Known rows, with every way that one mark hangs from another:
D(C(L X(Z)) P): [ 1.54 -0.09 -0.82  1.62  2.91  1.08 -2.36 -0.51 -0.72  0.03  3.58  0.48
  1.52  1.33 -1.66 -0.74 -0.87 -4.00  2.60 -1.98 -0.76  2.11  1.35  3.07
  2.20 -0.67  0.35]
D(P(C(L) Z)): [-1.92  0.04 -0.58  1.30  0.60 -0.29 -2.22  0.21  0.83  0.75  4.68 -0.09
  1.75  3.13 -0.73 -1.62 -0.46 -2.44  3.17 -1.17 -0.25  2.05  0.27  2.45
  0.01 -1.31  0.28]
L(D): [-1.44 -0.25 -2.34  0.53 -2.08  0.38 -2.04 -1.81 -0.03 -0.58  4.87 -4.02
  0.49 -1.24 -1.21 -0.67 -0.22 -1.26  1.48 -2.19 -1.07  3.16  2.49  1.33
 -0.74 -0.65 -1.14]
Z(V X(C)): [-0.88 -1.25 -3.65  1.29 -1.47  1.11 -1.14 -2.37 -3.45  1.12  4.22 -2.56
  0.28  0.59 -1.24  1.00 -0.82 -0.64  3.03 -0.86 -0.47  3.28  2.52  1.89
 -0.39  0.98 -2.50]
D(C(L X(V)) P(Z)): [ 0.84  0.22 -0.93  0.69  1.34  0.13 -1.41 -1.71  0.47 -1.26  3.86 -2.56
  1.82  1.43 -1.52 -0.75 -1.63 -2.86  4.05 -2.31  0.17  1.99 -0.67  2.26
  3.18 -0.75  0.21]
D(C(X(V Z)) P(L)): [ 1.48  0.85 -0.58  1.39  0.74 -0.46 -3.10 -0.16  0.71 -1.40  2.20 -2.19
  2.16  2.43 -2.69 -1.12 -1.15 -1.34  1.93 -3.35  0.04  1.80 -1.43  2.70
  2.72 -0.43  0.38]
C(L(P(D)) X): [-0.83 -1.77 -1.57  0.78 -0.86 -0.21 -1.57 -3.86 -3.19 -0.32  4.66 -3.47
  0.77  0.19 -1.02  0.08 -0.61 -1.03  3.36 -3.57 -0.28  0.84  2.28  1.89
  0.24 -0.82 -0.58]
D(C P(L Z)): [-1.17  2.04 -0.41  1.35  1.07 -0.25 -1.87  0.24  1.47 -0.04  5.30 -3.61
  1.86  3.22 -2.60  0.89 -1.17 -1.02  0.27 -1.96 -0.99  2.44  0.76  2.34
  0.67 -2.87  0.38]
X(V Z(P)): [ 0.27  0.03 -1.11  1.17 -0.38  0.39 -4.10 -0.82  0.64  0.18  2.46 -2.73
  0.54  2.53 -0.25 -1.42 -0.01 -0.40  0.63 -1.48  0.35  3.67  0.34  2.36
  0.12  1.56 -0.36]
X(C(D L P) V Z): [ 1.26 -1.78  0.42  0.35  0.27 -0.75 -2.68 -0.32 -3.66 -0.84  3.25  0.08
  4.67  2.72 -2.47 -3.12 -0.65  1.50  5.16 -0.50  0.64  0.48  2.83  1.74
  2.55  0.52 -0.36]
C(D(P(Z(X))) L): [-0.86 -0.92 -0.41  0.90  0.43 -0.48 -2.15  0.28 -2.95  0.24  6.22 -2.95
  0.26  1.31 -0.87  1.21 -0.84 -0.24  3.67 -0.47 -0.23  3.45  3.77  1.74
 -0.57 -1.81 -0.21]
P(C D Z): [-2.42  0.64 -1.73  0.74 -2.95 -1.39 -3.29 -1.19  2.63 -0.78  4.79 -4.01
  1.92  0.06 -2.44 -0.69 -0.14  1.14  1.18 -1.85 -0.62  1.36  0.71  1.67
 -1.63 -0.58 -0.03]
D(P(C(X) Z)): [-2.29  0.08 -1.26  1.91 -0.33 -0.46 -1.90 -0.09  1.78 -1.28  3.44 -0.61
 -0.05  0.84 -1.77 -1.64 -0.30 -2.25  2.32 -2.63 -0.21  1.90 -0.50  2.65
  0.93 -0.14 -0.21]
X(C): [-0.91 -0.06 -1.79  1.21 -0.68  0.83 -1.27 -1.34 -0.37  0.34  4.75 -1.78
  2.05 -0.15 -1.57 -0.80 -0.25 -1.76  1.90 -0.75 -0.76  3.05  3.71  2.38
  0.72 -0.05 -1.66]
D(C P): [-0.68  0.59 -1.20  1.65  1.92  2.27 -1.03 -1.53  2.14  0.80  5.23 -2.27
  1.44  2.49 -0.88  0.57 -0.78 -4.52 -0.29 -2.03 -1.15  3.73  3.00  2.63
  0.60 -1.75 -0.64]
D(P(C L Z(V X))): [-2.60  0.01 -2.11  1.70 -1.55 -1.02 -2.42  0.20 -1.46  0.58  3.73 -2.33
  0.00  4.53 -1.77  0.61 -0.92  0.72  2.58 -2.13  0.12  1.86 -1.83  1.98
 -1.38 -0.84 -0.43]
P(C(L) D Z): [-1.67  0.23 -1.37  0.42 -2.22 -1.36 -3.18 -1.34  0.84 -0.21  5.23 -2.89
  2.80  0.30 -1.92 -0.94 -0.38  0.87  2.95 -1.39 -0.37  0.64  1.07  1.71
 -1.08 -1.03  0.43]
D(P(C(L X(V)) Z)): [-0.69 -0.51 -0.84  0.97 -0.55 -0.92 -2.05 -0.80  0.87 -1.29  2.79 -0.60
  1.55  1.88 -0.95 -2.62 -0.89 -2.03  5.08 -2.56  0.92  1.28 -1.99  2.39
  2.23  0.29  0.24]
D(P(C L Z)): [-2.66  1.11 -0.33  1.64 -0.73 -1.29 -2.64  1.19  1.77 -0.07  4.34 -1.63
  1.78  3.63 -2.02 -1.21 -0.38 -0.16  1.41 -2.00 -0.24  1.64 -0.78  2.47
 -0.19 -1.85  0.35]
Z(P(C D)): [-2.73 -0.18 -1.36  1.34 -1.37  0.90 -2.31 -2.32  2.90  0.04  4.57 -3.12
  1.14  2.13 -0.67  0.50  0.01 -0.13 -0.78 -2.28 -0.23  2.08  2.33  2.13
 -2.04 -0.12 -0.55]
P(C(D X(V Z)) L): [ 0.65 -0.84  0.18  0.68 -2.52 -1.93 -4.53  0.68 -1.15 -2.66  2.42 -1.25
  2.54  0.91 -3.17 -3.48  0.08  3.81  2.80 -2.93  0.82 -0.01 -2.31  2.57
  1.60  0.82  0.63]
L(C(X) P(Z)): [-1.84 -2.25 -1.07  0.75 -1.02 -1.68 -3.51 -3.05 -2.17 -0.64  3.17 -3.35
 -0.77  1.87 -0.74 -1.85 -1.06 -0.53  1.62 -4.43 -0.43  1.46 -3.07  2.04
  0.76  0.42  0.66]
V(X(C(P))): [-2.37 -0.18 -2.38  0.85 -2.23  0.88 -1.78 -2.11 -1.57 -0.12  3.62 -2.98
  3.46  0.39 -2.37 -1.61 -1.03 -1.43  1.85 -2.04  0.34  1.19  2.31  1.70
  2.30 -0.45 -2.17]
D(P(C)): [-2.30 -0.26 -1.19  1.96 -0.07  1.20 -1.81 -0.62  2.30  0.74  4.16 -0.17
  1.29  3.02 -0.42 -1.41 -0.01 -3.70  0.74 -2.25 -0.39  2.96  1.52  2.65
 -0.36 -0.82 -0.72]
C(D X): [-0.18 -0.99 -1.22  0.94 -1.09  0.75 -1.29 -1.44 -1.70 -1.90  5.26 -2.14
  0.02 -2.37 -1.87 -0.84  0.49 -0.28  1.47 -2.19 -0.32  2.10  4.25  2.41
  1.15  0.10 -0.97]
X(C(D) V): [ 0.30 -1.18 -0.34  0.29 -1.41  0.44 -1.53 -1.22 -0.99 -1.00  4.64 -2.97
  2.84 -0.12 -1.58 -1.54 -0.40  0.64  2.67 -0.64 -0.06  3.01  3.53  1.96
  1.25  0.35 -1.45]
P(D L Z(X)): [-2.06  1.40 -2.54  0.65 -3.74 -2.75 -3.57 -0.96 -0.79 -0.63  5.59 -7.18
  1.25 -0.36 -3.12  2.13 -0.86  3.51  1.92 -2.15 -0.20  1.73  1.50  1.15
 -1.65 -1.77 -0.19]

Rows:
[-1.81 -1.04 -2.86  1.06 -1.64 -0.60 -1.73 -2.85 -1.90 -0.40  3.32 -3.05
  3.10  2.83 -1.79 -0.52 -1.47  0.26  4.13 -2.35  1.17  1.95  0.96  1.23
  2.32  0.60 -1.97] | Z(X(C(P) V))
[-2.19  0.82 -0.99  0.90 -3.61 -0.79 -5.60 -0.26  1.09 -0.07  2.80 -4.48
  2.70  1.53 -2.31 -0.57 -0.52  2.73 -0.80 -2.46  0.14  0.80 -0.85  2.22
 -1.88 -0.63  0.06] | V(X(Z(P(C D L))))
[-1.41 -2.04 -1.54 -0.06 -0.76 -0.50 -1.73 -2.67 -5.14  0.50  4.21 -3.91
 -0.55  2.31 -0.84 -0.74 -1.16  0.40  4.33 -2.04 -1.17  1.83 -0.85  0.91
 -1.36 -0.54 -0.52] | C(L(D P(Z(V))))
[ 1.22 -2.75  0.42  0.55 -0.67 -0.33 -4.47 -1.39 -0.96 -1.84  2.06 -2.25
 -0.16  1.39 -0.22 -2.24 -0.37  0.73  0.44 -3.11  0.53  2.21 -0.79  2.33
  0.81  2.28  0.81] | L(C(D X(V Z(P))))
[-1.75 -1.20 -2.21  1.42 -0.28  0.01 -2.09 -0.84 -2.21  1.43  4.18 -0.84
  0.14  3.82 -0.43  0.09 -1.03 -1.42  4.38 -1.18  0.05  2.25 -0.61  2.05
 -1.19 -0.24 -0.53] | D(P(C(L) Z(V X)))
[-1.95 -1.01 -0.89 -0.01 -1.26 -0.68 -2.95 -1.87 -4.42  1.03  4.09 -3.89
  2.70  1.37 -1.46 -1.44 -1.83  0.17  4.09 -1.12 -0.39  1.92 -0.74  1.85
  1.14 -1.12 -0.99] | V(X(C(L(P(Z)))))
[-1.45 -0.77 -0.97  1.59  0.74  1.26 -1.63 -0.59  0.67  1.36  4.64  1.01
  2.07  3.48  0.15 -1.53 -0.25 -3.97  2.62 -1.60 -0.06  2.23  1.77  2.76
  0.23 -1.28 -0.36] | D(P(C(L)))
[-1.54 -1.01 -2.22 -0.74 -5.46 -1.39 -4.35 -1.79 -2.65 -0.67  3.22 -6.88
  0.52 -0.73 -1.90 -1.45 -1.64  1.62  1.16 -3.07 -0.63  1.06 -3.11  0.62
 -1.27 -0.73  0.03] | P(L(C D) Z(V(X)))
[-0.54 -0.12 -1.92  0.92  0.55  0.95 -0.46 -1.84 -0.37 -1.82  3.60 -3.69
 -1.37 -0.32 -2.48  0.66 -1.49 -2.40  2.26 -2.58 -1.68  2.50  0.14  1.44
  0.39 -0.36 -0.72] | L(D(C(X) P(Z(V))))
[-0.07 -0.32 -1.51 -0.12 -4.68 -3.37 -4.03 -2.28  0.59 -2.67  3.15 -6.57
  1.65 -0.77 -2.46 -1.23 -1.05  2.24  2.19 -4.30  0.54  0.10 -2.13  1.28
  0.85 -0.24  1.09] | P(D L(C(X(V))) Z)
[ 0.52 -1.29 -1.11  0.40 -2.02  0.38 -1.63 -1.90 -1.07 -2.47  4.22 -3.20
  0.72 -1.67 -1.42 -1.70  0.09  0.23  2.56 -2.65  0.53  2.26  2.48  2.07
  1.89  0.84 -0.89] | C(D X(V))
[-1.15  0.24 -2.65  0.20 -3.62 -2.29 -3.23 -2.13 -0.01 -0.99  4.06 -6.98
  2.27 -0.83 -2.53  0.91 -1.65  2.35  4.12 -1.13 -0.01  2.95  1.16  0.85
 -0.31  0.17 -1.30] | P(D Z(X(C V)))
[-2.39 -0.62  0.79  1.23 -0.53  0.40 -2.24 -0.04  0.09 -0.53  5.27 -1.65
  1.49  3.88 -1.24 -0.23  0.22  2.82 -0.83 -1.86  0.17  1.22  1.31  2.68
 -0.73 -0.92  0.06] | Z(P(C(D) L))
[-3.02  1.16 -2.57  0.93 -3.35 -2.98 -3.03 -1.39 -1.52 -1.16  5.10 -6.49
  1.99  1.88 -3.87  1.59 -1.04  3.74  2.31 -3.00  0.46  0.00  1.47  0.74
 -0.47 -2.04 -0.26] | C(P(D L Z(X)))
[-1.15 -0.52 -1.91  0.97 -1.00  0.10 -1.04 -2.42 -0.52 -0.68  3.26 -2.03
  3.62  2.70 -1.94 -2.16 -0.86 -0.93  3.31 -2.07  0.78  1.48  1.77  1.58
  2.89  0.52 -1.68] | X(C(P) V)
[-1.43 -0.47 -2.68  1.20 -2.11 -0.08 -1.92 -1.60 -0.67 -1.32  3.13 -1.11
 -0.67 -0.11 -2.17 -1.91  0.04  0.16  2.72 -2.38 -0.07  0.74 -1.72  2.32
  0.37  1.61 -0.60] | P(C(X) Z(V))
[-0.83  0.58 -0.85  1.60 -0.35 -1.52 -2.94  0.60 -2.33 -0.27  3.08 -0.55
  3.81  3.33 -3.85 -1.92 -0.41  1.49  2.56 -1.52 -0.03  0.08  1.54  2.24
  1.94 -0.56 -0.59] | X(C(P(L)) Z)
[-1.88 -2.46 -2.15 -0.35 -4.29 -0.70 -4.24 -4.26 -2.75  0.69  3.16 -7.41
  0.09  0.98 -0.63 -0.81 -1.64  0.37  0.48 -3.72 -0.76  1.48 -1.93  0.88
 -2.43 -0.20 -0.27] | L(C P(D Z(V(X))))
[-0.74  1.16 -0.71  1.63  1.23  1.16 -1.13 -0.60  1.22  0.51  5.32 -2.65
  2.21  3.53 -1.82  0.91 -0.90 -2.51 -0.32 -2.46 -0.82  2.54  2.15  2.67
  0.85 -2.80 -0.19] | D(C P(L))
[-1.04 -1.44 -1.43  0.91 -1.09  0.28 -1.75 -1.09 -2.86 -0.19  5.73 -2.93
  1.47 -0.41 -1.78  0.98 -0.69  1.23  2.48 -0.51 -0.52  3.43  4.54  1.86
 -0.08 -0.33 -1.76] | Z(X(C(D)))
[-1.60  0.02 -2.31  0.90 -1.74 -0.60 -0.72 -2.30 -1.73 -0.87  3.99 -3.73
  1.69  0.87 -3.54 -0.07 -0.77  1.03  3.01 -1.14 -0.61  0.31  3.53  0.99
 -0.13  0.16 -1.62] | X(C(P(D Z(V))))
[-0.83 -1.61 -0.13  0.54 -0.58  0.71 -2.22 -0.85 -1.30  0.09  5.85 -0.02
  2.73  1.38 -0.85 -1.84  0.22  0.23  2.41 -1.12 -0.03  1.22  2.58  2.48
 -0.09 -0.75  0.01] | P(C(D L))
[-1.51 -0.03 -1.25  0.71 -0.26 -0.96 -2.25 -3.66 -0.38 -1.51  4.50 -5.90
  0.72  0.69 -2.94  1.01 -1.45  0.76  1.19 -3.82 -1.27  1.07 -0.46  1.72
  0.35 -1.19  0.05] | L(P(D(C(X)) Z))
[ 0.61 -1.24 -0.42  0.22  0.08 -0.33 -3.11 -0.81 -1.55 -0.24  2.40 -2.14
  2.28  1.67 -0.85 -1.42 -1.21  0.52  4.21 -0.34 -0.27  2.91  0.38  1.63
  0.45  1.12 -0.62] | X(C(L(D)) V Z(P))
[-1.59 -1.19 -3.28  1.55 -0.65  2.07 -1.47 -2.81 -2.55  1.31  4.37 -3.49
 -1.95  2.52  0.41  2.21 -0.40 -0.80  0.47 -1.58  0.09  3.85  2.23  1.97
 -1.64  1.12 -1.76] | Z(P V X)
[-0.88 -0.64 -2.57  1.10 -1.74 -0.04 -1.26 -3.21 -0.62 -2.13  2.77 -2.42
  1.53  0.82 -1.88 -2.35 -0.33 -1.30  3.17 -4.04  1.40  0.62  0.66  1.72
  3.58  0.97 -1.07] | C(P X(V))
[-0.81 -0.84 -1.21  0.84  0.24  0.96 -1.04 -0.92 -0.79  0.42  5.03 -2.01
  0.83  0.81 -0.18 -0.28 -0.69 -4.07  3.18 -1.65 -0.92  3.37  3.65  1.56
 -0.35 -1.91 -0.77] | C(L(D(P)))
[-1.68 -0.80 -1.69  1.04 -2.35  0.14 -2.23 -3.38  2.75 -1.99  2.81 -3.72
  0.97  0.74 -0.83 -0.59 -0.34  0.29  1.23 -3.68  0.86  1.27 -0.25  2.10
  0.30  1.40 -0.63] | Z(P(C(X(V)) D))
[-0.35  0.20 -1.58  1.82  1.80  2.02 -0.49 -1.90  1.36 -0.73  4.36 -1.71
  0.53  0.71 -1.45  0.41 -0.82 -4.56  0.57 -3.04 -0.82  2.88  2.26  2.75
  1.97 -1.01 -0.82] | D(C(X) P)
[-1.22 -0.98 -1.42  0.29 -1.27  1.12 -1.45 -1.09 -2.01  0.43  4.15 -3.07
  2.74 -1.12 -0.96 -0.79 -1.78 -3.59  3.93 -0.90 -0.85  3.19  3.07  1.43
  0.53 -1.71 -1.91] | V(X(C(L(D(P)))))
[-1.61 -1.22 -1.32  1.47  0.43  1.16 -1.53 -2.16 -0.36 -0.32  3.99  0.52
  0.73  2.12 -0.10 -0.87 -0.10 -1.34  2.06 -2.38  0.67  0.89 -0.02  3.03
  1.24  0.81 -0.24] | Z(P(C(L X)))
[-2.67 -1.11 -2.28  1.18 -1.72  0.35 -3.32 -2.66  1.10  0.31  3.30 -3.24
  0.90  4.15  0.40  0.07 -0.87  0.53  1.29 -2.67  1.25  3.19 -1.94  2.01
 -0.29  1.19 -0.90] | Z(P(C) X(V))
[-1.68 -3.46 -1.87  0.10 -2.08 -1.27 -2.72 -3.76 -4.13 -1.30  2.44 -4.44
 -2.25  1.18 -0.90 -1.36 -1.48  0.00  2.51 -4.61 -1.15  1.28 -3.76  0.93
 -0.76  0.89  0.03] | L(C(X) D P(Z(V)))
[-0.96 -0.77 -0.67  1.43 -0.78 -0.05 -2.60 -0.55  0.48  0.83  4.30 -2.20
  1.18  3.59 -0.17 -0.76 -0.58 -3.06 -0.21 -3.25 -0.34  2.42  1.02  2.28
 -0.15 -1.84  0.48] | D(P(L(C)))
[-2.19  0.25 -2.04  0.51 -2.41 -1.47 -1.46 -1.07 -3.22 -1.55  3.91 -4.45
  0.64  2.16 -3.51 -0.79 -0.73  2.40  2.78 -2.68 -0.33 -0.11 -0.05  0.63
 -0.02 -1.04 -0.62] | C(P(L(D) Z(V)))
[-1.69 -0.36 -2.43  1.20 -2.80 -0.21 -2.30 -2.59  1.83 -1.69  4.08 -2.53
  1.29 -1.59 -2.21 -0.91  0.04 -0.50  1.51 -3.37 -0.14  0.69  1.44  2.24
 -0.06  0.24 -0.61] | P(C(X) D)
